Each row was made from one path, in order. Every step used is in the known rows, and no mark comes twice. Write each row's path.
In the rows, zero is written as 128.
Known rows:
pefene > kolazo: [127 139 131 113 167 127 145 128 116 124  89 193 148 157 119 129 133 125
 111 112 118 139 138 152 146 142 135 142 140  86 136 138 127 106 150 124
 125 121 121 145 137 142 133 145 165 136 146  93 159 141 134 145 149 105
 113 141 159  82 149 178 113 131 133]
gesa > tobis: [101 142 148 103 121 162 148 107 128 112 155 158 141 142 159 108 151 157
 152  96 154 124 153 140 135 168 156 133 130 111 155 161 130  81 119 100
 121 125 100 109 170 156  84 139 112 104 145 131 110 126 174 102 159  90
 100 107 125 120  96 157  86 133 130]
fopi > difuriv > pefene > kolazo: [141 158  96 125 127 133 148 156 126 169 108 171 135 130 119 126 111 141
  94  94  91 166 112 144 162  92 110 109 169 132 101 145  98 120 175 170
 127 114 153 150 127 129 145 172 112 133 171  98 189 166 113 163 154 146
 119 156 184  56 161 152 108 147 162]
difuriv > fopi > peme > pibuz: [113 138 181 116 167 124 125 190 122 165 117 105 122 123 113 131 124 107
 111 139  73 161 132 163 106 138 152 163 128 152  93 108 144  80  89 130
 120 111 123 169 117 112 113 129 107 114  63 123 118 116 107  99 133 120
  96  56 172  92 103 139 153 150 146]
difuriv > fopi > peme: [103 126 169 119 143 133 129 171 119 149 120 125 113 146 136 157 136  98
 157 105  45 162 106 167 105 142 154 174 118 141  81 126 112  71 112 128
 137 122 167 159  85 141 127 122  95 107  84 125 136 119 118 105 148 119
 132  80 152 127 140 121 132 140 159]
nitidur > peme: [159 107 151 126 105 141 125 122 129 126  96 145 131 148 136 149 118 161
 144 110  81 146 115 133 116 146 161 141 144 119 125 147 141 145  70 111
 125 114  83 130 106 151 122 106 133  99 123 126 162 143 174 149 147  94
 148 127 129  99 157 136  92 151 123]
pefene > kolazo > pibuz > peme > nitidur: [177 157 112 132 152 116 104 146 114 105 125 133 159 150 139 109 116 121
 109 124 190  91 133 140 186 148 112  96 147 106 149  63 117 148 104 107
 130 119 133 113 154 102 147  99 171 192 120 120 108 113  93 106 104 128
 139 158 124 147 106 191 181 155  97]
difuriv > kolazo: [113 132 135 103 110 140 126 141 131 139 101 160 137 143 121 171 169  85
 130  98 154 142 148 139 127 152 137 149 130 105 119 162 127  93 139  88
 138 142 155 106 187 153 146 140 138  93 117 129 139 137 123 108 174 133
 126  90 175 102 167 119  69 123 143]
difuriv > fopi > peme > nitidur > kolazo: [105 129 161 132 157 112 121 165 116 151 100 127 110 122 136 101  90 146
 151 129  55 168 119 101 113 177 156 154  69 111  98  85 122  68 104 114
 119 135 220 148  67 128  93 122 103 126  90  90 119  88  97 142 115 150
 151  85 197 157 156 138 147 140 126]
fopi > peme > nitidur: [137 120 157  99 172 142  91 167  83 110 158 119 132 164 137  98 110 143
 139 121  93 121 131 114 135 163 156 122 123 106 129 109 117 111 110 104
 117  99 143 157 146 101 124 124 111 139  85 115 115 104 136 114  97 139
 134  79 114 131 101 158 159 150 122]
kolazo > pibuz > gesa > tobis: [131 129 147 129  88 168 138 119 119 101 179 111 150 125 163 134 116 170
 123 123 220 108 195 170 143 119 163  95 106 158 178 119 138  89  78 115
 147 137 118 130 152 131 145 120 109 113 141 136 119 116 165  94 127 129
 103 112  82 162 106 149 120 105 121]
pefene > difuriv > kolazo > pibuz > gesa > zezog: [151 104 117 161  92 156 122  83 114  98 164 138 132 153 190 203 143 138
 130 149 205 105 139 103 152 125 148 104  90 183 167 131 108 133 141 173
 118 158 140  67 148 130 184 128 139 104 149 148 180 130 167 137 148 132
  73 142 127 177 158 138  80  87 181]
peme > nitidur > kolazo > pibuz: [172 135 120 137 131 122 118 132 160 125 127 146 120 138 123 105  91 159
  85 144 183 122 144 107 125 190 102 128  83  84 172  89 149 118  93 104
 111 136 172  81 118 107  93 111 115 149 146 100 108  91 110 126 120 137
 142 115 142 125 120 132 155 122 116]
nitidur > kolazo > pefene > difuriv > fopi > peme: [ 75 171 115 158 135  86 115 128 147 160 141 107  91  95 109 122 120 126
 178 135  20 152  81 108  64 114  97 170  61 120  79 146 100 133 154 152
 117 146 171 145  22 147 100 132 116 122 150 141 139 107 116 163  96 119
 145 150 128 120 142  93 122 119 143]
fopi > difuriv > pefene: [146 130 112 118 110 147 136 146 145 150 147 133 117 138 133 133 119 133
 106  95 133 161 113 137 159 100 134 118 182 137 107 167 100 125 153 166
 122  96 148 124 143 131 124 153  75 128 147 114 160 173 130 120 155 142
 120 109 165  85 148 110  83 141 181]
nitidur > peme > pibuz > gesa > zezog: [200  65 155 145 104 184 151  81  90  76 105 119 158 118 138 184  70 198
 108 190 132 143 142 108 126 152 204  63 142 183 185 117 179 154  69 158
 120 112  29 130 158 128 152 130 168  97 102 119 152 121 214 157 153 106
  80  91 131 143 139 172 114 111  97]
fopi > peme > nitidur > kolazo > pefene > difuriv: [120 175 116 130 158  99  89 139 121 111 167 107 113 111 126  80  87 168
 158 150  58 118  95  58 104 137  90 119  59  75 141 134 123 165 151 119
 101 127 142 138  59 108  92 118 133 151 145 131 115  91 132 176  62 139
 142 154  94  97  91 118 158 138 105]
pefene > difuriv > fopi > peme: [ 97 132 139 118 171 123 115 160 108 150 147 128 119 155 153 131 155 109
 175  94  31 154 100 139 133 116 137 172  86 142  66 140  97 120 142 162
 120 128 157 147  74 149 127 123 105 112  95 131 157 124 114 132 118 118
 111 123 121 141 149 122 127 149 169]
fopi > peme > pibuz > kolazo > pefene: [112 105 169 122 154 127 137 143 146 120 138 111 107  89  67 139  95 100
  85 172  76 103 123 134  65 112 147  81 186 143 131 116 167 129 135  98
 152 130  62 181 120  86 168 148 129 118 101 148  61 115 134  81  99 130
 144 135  68 109  67 113 162 136  81]
kolazo > pibuz > gesa > zezog: [175  76 148 153  94 164 138  97 113 101 150 119 137 171 174 198  90 166
 104 143 210 113 154 160 155 136 165  93 139 160 197 104 127  81  85 156
 136 118  84  86 125 105 171 115 143 119 152 126 140 107 170 113 140 130
  94 114  98 181 129 142 122 101 143]
pibuz > kolazo: [136  57 154 121 120 149 166 103 121 130  83 176 118 137 136 156 147 111
 113 120 113 108 149 167 131 142 158 117 168 133 122 144 133  84 125  91
 159 138 103 142 167 141 145 140 129 112 120 100 116 148 151 123 165 121
 158 110 100 138 136 133 110 127 111]
nitidur > kolazo > pefene > difuriv: [108 141  98 142 116 110 137  84 144 126 141 139 114  97 117 106 138 158
 147 133 122 123 107 100  98 132  84 151 112  90 150 175 128 148 162 134
 117 126 112 107  65 145  88 146 137 131 186 136 143 128 145 183 111 120
 143 175  95  89 135 105 100 132 120]
kolazo > pefene > difuriv > fopi > peme > pibuz: [103 171 134 115 160 104 104 161 120 146 165  73 113 115  98 102 137 103
 148 148  73 137  86 128  81  79 111 140 122 148  91 132 134 148 144 166
 113 110 102 171  78  99 110 140 108 106  97 152 103 116 100 109  93 113
  97 121 128  93  91  97 165 142 158]
kolazo > pefene > difuriv > fopi: [ 82 148 104 134 126 113 114 126 108 134 146 113 124 132 147 108 179 115
 191 100 128 129  98 138 120  76 114 190 120 121 110 161 106 139 160 162
 130 125 132 153 100 146  81 111 114 103 151 144 144 137 118 133 133 101
 106 116 125 126 159  88 122 134 147]
nitidur > kolazo > pibuz > gesa: [155  96 126 167  90 144 151 122 149 123 110 125 119 104 126 156  71 144
  78 147 188 129 160 151 121 154 134 119  94 146 186 112 164 102  72 116
 149 132 167 113 117 130 160 123 141 140 158 120 136 123 124 153 128 157
 156 118 104 161 157 138 122  95 103]
pibuz > kolazo > pefene > difuriv > fopi > peme: [ 69 119 156 137 142 107 124 130 106 142 126 119  93 113 125 148 137  97
 183 127  13 107  94 135  98  69 143 138 123 164  79 133 115 138 175 142
 149 154 133 182  70 138 140 138 116 103 126 157 127 126 124 123 102 116
 145 164  96 164 129  84 144 130 139]
pefene > difuriv > fopi > peme > pibuz > gesa: [128 115 147 123 181 142 122 152  82 129 147  84 152 139 141 123 121 141
 129 154  53 139 137 147 124  80 178 141 115 194  96 105 142 102 117 174
 122 108 129 164 102 126 130 149 128 115  66 132 148 128 120 168 105 151
  85  78 118 166 120 151 157 122 156]
difuriv > fopi > peme > pibuz > kolazo > pefene: [102 117 174 109 143 112 146 157 144 156 104  95 114  88  85 156 112  88
 119 167  74 127 117 157  62  98 154 115 155 155 102 109 158  91 122 111
 162 157  96 205 119 104 153 132 118  91  91 127  64 109 115  82 120 116
 140 112 133 128 103  94 165 117  99]
kolazo > pibuz > peme > nitidur: [196 124 124 122 134 133 101 132 122  99 171  97 145 155 148 115 127 129
 123 126 252  93 135 140 182 152 132 121 145 122 156  82 125 158  67 117
 131 111 118  88 176 100 141  85 135 187 101 127  87 117  94  73 121 145
 146 123 103 184  98 141 174 148 105]
pibuz > peme: [161  98 138 108 116 147 125 111 129  97 132 136 156 155 141 125 161 114
 136 103 166 129 147 187 166 141 147 137 179 130 125 133 116 120  96 114
 147 111 113  88 190 141 132 109 153 147 124 130 136 146 139 115 155 116
 134 111 110 144 124 160 110 151 103]
kolazo > pibuz: [145 110 134 135 117 121 121 135 150 139 137 130 110 150 131 136 129 109
  79 121 176 118 140 166 133 143 126 142 134 120 149 120 134 104  94 116
 134 119 126  91 109 115 136 103 105 121 135 121 120 125 125  77 143 124
 122 118 107 107 113 129 119 129 150]
difuriv > pefene > kolazo: [123 158  96 121 136 130 173 118 114 150  93 149 144 127 112 117 134 132
 113 110 114 155 114 160 165 108 123 149 164  98 102 141 114 121 154 130
 119 130 115 165 172 132 143 164 137 133 175 114 164 160 112 161 169 130
 102 167 163  65 187 166 123 138 145]
nitidur > kolazo: [128 112 123 133 116 135 143 101 149 133  90 180 118 128 127 119 110 145
 107 132 121 151 147 128 118 182 114 165 114 104 135 145 139  96 110  99
 127 126 153  98 115 153 102 130 122 131 151 105 135 117 137 157 153 132
 148 121 143  93 145 155  90 128 102]

Which path is each row?
[168 117 119 151  77 126 139  97 181 123 117 160 121 124 131 140 115 116
 104 143 166 140 135 151 135 183 101 124 125 123 146 105 135 128  67 111
 143 141 152  65 119 137 126  99 133 174 153 123 118 132 118 112 129 131
 172 169 123 145 121 145 122 130 100]
nitidur > kolazo > pibuz > peme
[141 111 134 122 143 132 134 136 122 111 100 149 142 154 134  90 108 170
 113 122 148 135 153  91 123 205 116 131  99  82 157 128 143 107  97  82
 113 115 165 105 156 132  82 138 141 139 135  81 117 103 139 174 133 149
 146  90 166 132 135 151 117 131  97]
peme > nitidur > kolazo
[113 131 106 125 132 118 105 101 103 105 173 119 133 146 137 102 166 133
 152 116 153 112 116 115 120  79 101 150 142 108 140 176 124 167 161 142
 134 112  77 127 104 134 119 123 131 116 169 144 134 140 146 127 121 101
 103 134  81  93 115 109 117 136 143]
kolazo > pefene > difuriv
[ 93 182 125 125 165 105  84 178  74 126 187  63 119 160 131  63 133 138
 198 113  83 121  85  90 125  81 127 160  87 117 105 105 106 146 155 144
 106 118 150 180  79  99 104 106 109 123 102 145 120  92 104 121  79 129
 111 110 126 133 112 103 179 143 160]
kolazo > pefene > difuriv > fopi > peme > nitidur
[195 190  89 142 111 114 141 127 161 144 140 154 124 115 131 156  98 101
  89  99 157 150 117 171 191  95  98  96 183 142  94 106  88 143 148 179
 120 134 151 109 120 101 179 135 113 191 168 121 168 173  86 113 136 145
 141 198 137 106 129 169 122 139 145]
fopi > difuriv > pefene > kolazo > pibuz > peme
[157  61 164 122 112 154 147 111 135 117  52 165 136 101 104 153 103 131
  83 173  89 120 138 130 100 155 182  85 177 133 141 111 187 166  92  92
 131 130  42 148 168 136 143 134 134 100  92 111 110 144 176 138 147 101
 145 127 117  99 120 135 124 129  76]
nitidur > peme > pibuz > kolazo
[121  72 174 100 160 146 149 148 135 132 112 135 117 108  90 146  93 103
  79 162  75 110 145 151  84 142 175  82 170 160 129 106 170 120 109 101
 157 131  83 165 155 100 157 151 126 133  80 124  68 140 132 105 125 142
 146 107  95 101  91 145 154 131  92]
fopi > peme > pibuz > kolazo
[106 156  74 136 142 109 112 111 122 102 141 120 121 125 133  62 125 174
 148 141 132 107 109  50 109 134  79 138  82  71 167 136 132 168 156 123
 100 118 133 124  95 118  79 133 140 146 167 122 131 112 138 182  88 133
 126 153  97 122 126 102 134 129 100]
peme > nitidur > kolazo > pefene > difuriv
[111  98 120 139 127 130 142  87 109 109 131 122 115 116 141 121 161 121
 145 131 122  78 117 129 111  85 129 112 168 120 136 166 126 158 174 123
 143 137  73 145 134 129 137 136 138 126 167 144 125 139 160 142 124 109
 147 156  51 124 119 100 133 114 114]
pibuz > kolazo > pefene > difuriv
[158 144  86 140 118 140 159 130 100 134 118 125 152 109 113 129  89 149
  90 109 192 140 149 181 180  85 142  93 143 143 137 101 133 123 133 150
 127 138 137 167 164 101 182 152 137 144 176 131 173 149  91 167 155 151
 103 167 135 152 210 155 155 104 131]
difuriv > pefene > kolazo > pibuz > gesa
[ 80 157  93 161 121 100 131  89 139 157 113 125 103 104 121  92 158 147
 168 123 105 153  94 115  99 111  94 187  76 104 102 160 108 125 164 170
 133 137 170 136  64 153  79 123 114 109 173 121 151 114 121 185 125 116
 135 149 152 104 162  98 110 114 131]
nitidur > kolazo > pefene > difuriv > fopi
[100 147 128 131 167 115 120 147 101 142 127 135 107 129 164  96 106 158
 173 136  36 141 105  75 119 155 122 167  47 113  88  96 113 125 143 142
  94 123 213 137  75 142  87 126 112 138 100  98 135 105 111 178  97 142
 132 129 160 144 147 135 158 132 135]
pefene > difuriv > fopi > peme > nitidur > kolazo
[ 96 103 123 136 149 116 160 110 118 145  99 100 113 111 110 117 147  98
 131 155 129 113 131 137 103  71 122 138 174 158 111 111 154 156 165 151
 153 148  90 172 121 115 118 141 136 109 121 141  96 142 140 133 126 112
 111 126 115 124 120  78 153 112 115]
peme > pibuz > kolazo > pefene > difuriv > fopi
[121  96 134 121 122 130 156 108 143 115 108 113 122  88  72 132 117 109
  82 153 146 100 143 139  85 109 126  81 200 125 160 126 172 121 136  94
 155 124  56 147 174  92 141 149 136 120 126 138  70 131 136  99 136 117
 132 118  78 104  81  94 140 124  83]
peme > pibuz > kolazo > pefene
[134 154  79 131 128 108 103  79 116  95 153 111 152 113 131  65 130 165
 162 138 155 111 113  62 152 140  86 117 114 106 157 125 126 199 137 127
 128 121 130  94 119 125  95 107 163 191 148 136 115 116 119 170  98 135
 149 174 100 148 106 137 135 139  79]
pibuz > peme > nitidur > kolazo > pefene > difuriv
[125 156 120 128 119 118 121 122 134 114 125 108 141 142 104  83 103 168
 120 130 167 122 120  87 111 148  93 129  98  67 174 129 144 119 123  91
 115 136 142 134 117 120  86 117 135 130 161 116  94  89 118 150 122 140
 139 101 152 117 120 108 141 127  78]
peme > nitidur > kolazo > pefene
[ 97 164 116 109  98 116 103 154 169 147 129 137 125 124  96 165 149  85
 117  92 136 143 122  96  93 101  91 113 145 126 123 187  96 119 171 134
 129 136 171 115 150 131 139 144 117  85 149 150 146 146 131 105 138 129
 141  90 162  96 118  71  71 124 180]
fopi > difuriv > kolazo > pefene
[ 83 171  79 148 134  96 131 120 116 143 118 108 126 136 137  77 138 160
 182 120 121 125  98  62 129 122  94 164  72 106 132 128 132 151 158 144
 102 138 175 143  91 139  71 113 120 118 147 117 123  94 122 195 102 122
 123 121 164 138 157  91 148 124 117]
peme > nitidur > kolazo > pefene > difuriv > fopi
[ 81 106 126 148 114 117 142  93 109 138 110 120 110 127 139 132 179 109
 175 118 111 101 105 144 110  74 127 144 152 149 107 132 115 131 167 149
 149 155 124 158 117 147 121 124 123  92 146 134 129 127 134 145 134 100
 134 149 113 155 162  76 120 115 129]
pibuz > kolazo > pefene > difuriv > fopi
[ 94 128 109 117 121 133 115 118 120 128 124 165 149 152 154 135 203  93
 151 107 110 119 127 110 122 126 114 157 122 122 112 191 109 138 168 131
 114 129 146  97 167 176 132 147 127  95 115 140 174 151 134 151 154 126
 103 121 147 108 169 110  74 121 174]
pefene > difuriv > kolazo
[115  94 142 117 116 135 148 102 124 117 112 135 105 121 104 145 135 121
 120 123 155  95 126 152 101 117 136  99 203 129 147 153 136 110 143  99
 163 144  76 154 155 132 145 134 140 108 158 130  86 129 143 108 162 117
 155 128  88 124 120  90 121 126  95]
pibuz > kolazo > pefene
[163 112 118 122 123 136 128 109 123 107 118 133 155 152 149  83 113 159
 130 131 158 134 144 100 161 196 133 122 115 122 149  87 131 134  94  85
 132 110 141  86 176 143 102 111 159 171 119 106 110 135 132 158 137 145
 166 131 157 152 125 173 133 141  57]
pibuz > peme > nitidur > kolazo
[ 97 143 106 131  82 151 128 110 124 108 172 135 159 118 187 155 170 138
 156 122 212  91 183 124 152 110 141 100  67 153 143 134 113 117 135 130
 118 163 148  82 176 160 150 136 118 110 126 171 154 130 172 122 126 135
  83 138 114 190 131 132  90 102 167]
pefene > difuriv > kolazo > pibuz > gesa > tobis
[137  95 168 108 154 147 125 183  89 129 123  83 159 109 119 154  89 117
 104 150  98 164 158 174 121 107 196 134 120 194 107 101 151  72  84 141
 136 108 138 190 146 111 147 134 129 102  49 133 116 129 102 131 130 131
  92  41 149 142 146 148 163 123 123]
difuriv > fopi > peme > pibuz > gesa
[170 117 130 101 131 145 114 126  92  88 135 110 168 174 153  86 153 137
 151 105 187 121 144 134 181 166 144 120 170 117 150 105 121 135  95 105
 125 101 117  90 191 122 114 118 153 162  98 115 106 131 113 116 143 134
 141  75 131 164 105 158 149 157  92]
pibuz > peme > nitidur
[185 146 125 130 129 116 133 113 147 119 120 163 150 137 135 145 117 113
  90 128 170 119 139 192 162 137 112 121 159 115 134 106 122 129 116 120
 136 135 113 102 130 126 166 104 161 168 146 123 129 141  98  94 120 125
 145 179 118 130 123 198 141 131 119]
pefene > kolazo > pibuz > peme
[153 155 103 123 123 119  83 134 109 118 165 101 155 140 157 131 175  91
 155 114 213  94 142  97 183 129 117 119  98 131 132 125  96 181 134 110
  99 141 146  70 174 122 137  92 141 169 104 155 130 131 110  99 125 155
 132 150 132 189 129 132 137 126 153]
pefene > difuriv > kolazo > pibuz > peme > nitidur
[177 160  85 134  98 122 147 105 135 143 114 134 150 132 111 130 118 117
 115 116 200 144 129 185 178 102 115 106 169 120 114  94 116 154 120 131
 127 139 112 118 151 116 167 129 138 169 163 128 151 166  87 102 154 137
 134 229 133 126 161 185 158 127 125]
difuriv > pefene > kolazo > pibuz > peme
[142 137 125 126 100 118 101 175 201 161 143 154  97 132 125 204 125  72
  75 105 186 136 136 120 133 130  96 113 130 148 116 158 100 107 139 162
 124 142 195  81 109 138 151 126  87 110 129 131 158 146 108  71 134 145
 143 111 162 119 113 110  76 129 201]
fopi > difuriv > kolazo > pibuz
[115 132 108 135 116 116 111 130 157 141 144 146 121 134 146 162 172  81
 128 113 152 113 141 117 133 124 107 139  94 123 126 151 108 150 155 131
 107 140 149  83 152 141 145 128 101 127 132 150 169 138 114  94 139 137
 105 143 132 122 135  99  96 130 194]
pefene > difuriv > kolazo > pibuz
[148 145 107 131  97 116  99  95 142 126 151 143 138 136 150 160 187  70
 143 114 185 110 140 136 147 121 114 134 117 140 108 144  95 175 126 139
 131 152 146  51 155 146 163 106 139 164 119 175 146 146 110  96 138 143
 136 173 122 177 126 131 106 131 171]
pefene > difuriv > kolazo > pibuz > peme
[127 138 134  92 108 130 113 157 161 141 113 171 117 128 132 178 158  85
 100  93 133 148 137 112 120 129 114 133 136 133 109 186  93  95 156 137
 138 135 193  89 132 164 133 144 113 101 125 124 159 156 147 120 157 141
 134  70 186  95 134 108  53 132 191]
fopi > difuriv > kolazo
[102  87 161 125 179 131 154 142 119 140  90 133 108 100 138 130 130  88
 131 163  15 127 127 142  98 115 159 119 126 169  72  94 136 135 154 144
 125 125 125 176 118 126 145 155 113 115  72 131 111 138 114 122 114 126
 122 115 128 163 116 128 156 129 138]
pefene > difuriv > fopi > peme > pibuz > kolazo
[147 142  98 117 102 120 120 114 115 102 142  99 144 116 114  75 100 155
 155 128 165 126 132  87 129 159 109 113 142 102 167 111 140 158 106  96
 137 117 128 107 143 115 103 112 161 173 140 132  82 106 119 130 115 141
 166 141 133 146 102 129 139 141  57]
pibuz > peme > nitidur > kolazo > pefene
[145 123 167  96 165 142 121 167 144 136 142 122 129 131  98 114  90 122
  88 146  90 151 144 132 114 156 146 120 150 147 125 137 150 125 105 131
 117  99 105 140 133 103 119 141 117 126  75 129 103 123 134 102 120 119
 109  88 116  80  69 145 142 147 119]
fopi > peme > pibuz
[133 110 126 140 120 127 140  87 137 108  93 127 123  84  88 142 104 135
 129 173  61  89  99  91  96  86 145  64 157 141 149 130 166 221 129 141
 131 126   8 161 109 124 135 124 145 103 131 149 113 138 181 154 105  98
 137 177  62 100  99 101 125 133  84]
nitidur > peme > pibuz > kolazo > pefene > difuriv
[104 134 125 121  95 116 139 111 164 126 125 140 115 110  96 116 107 144
 121 135 136 139 117 127  76 159 104 149 128  88 145 161 144 114 126  98
 141 136 117 126  98 133  99 136 139 114 170 124 122 113 143 152 135 110
 151 142 119  87 141 107  96 115  89]
nitidur > kolazo > pefene
[134 149 155 149 133 112 117 179 154 161 122 111  83 125 123 125  73 138
 121 139 124 151 113 122 112 158 121 165  49 114 115  70 119  69  92 116
 114 145 220 136  67 102 104  97  81 139  88  97 104  76  82 101  97 144
 153 118 182 147 127 138 177 125 136]
difuriv > fopi > peme > nitidur > kolazo > pibuz
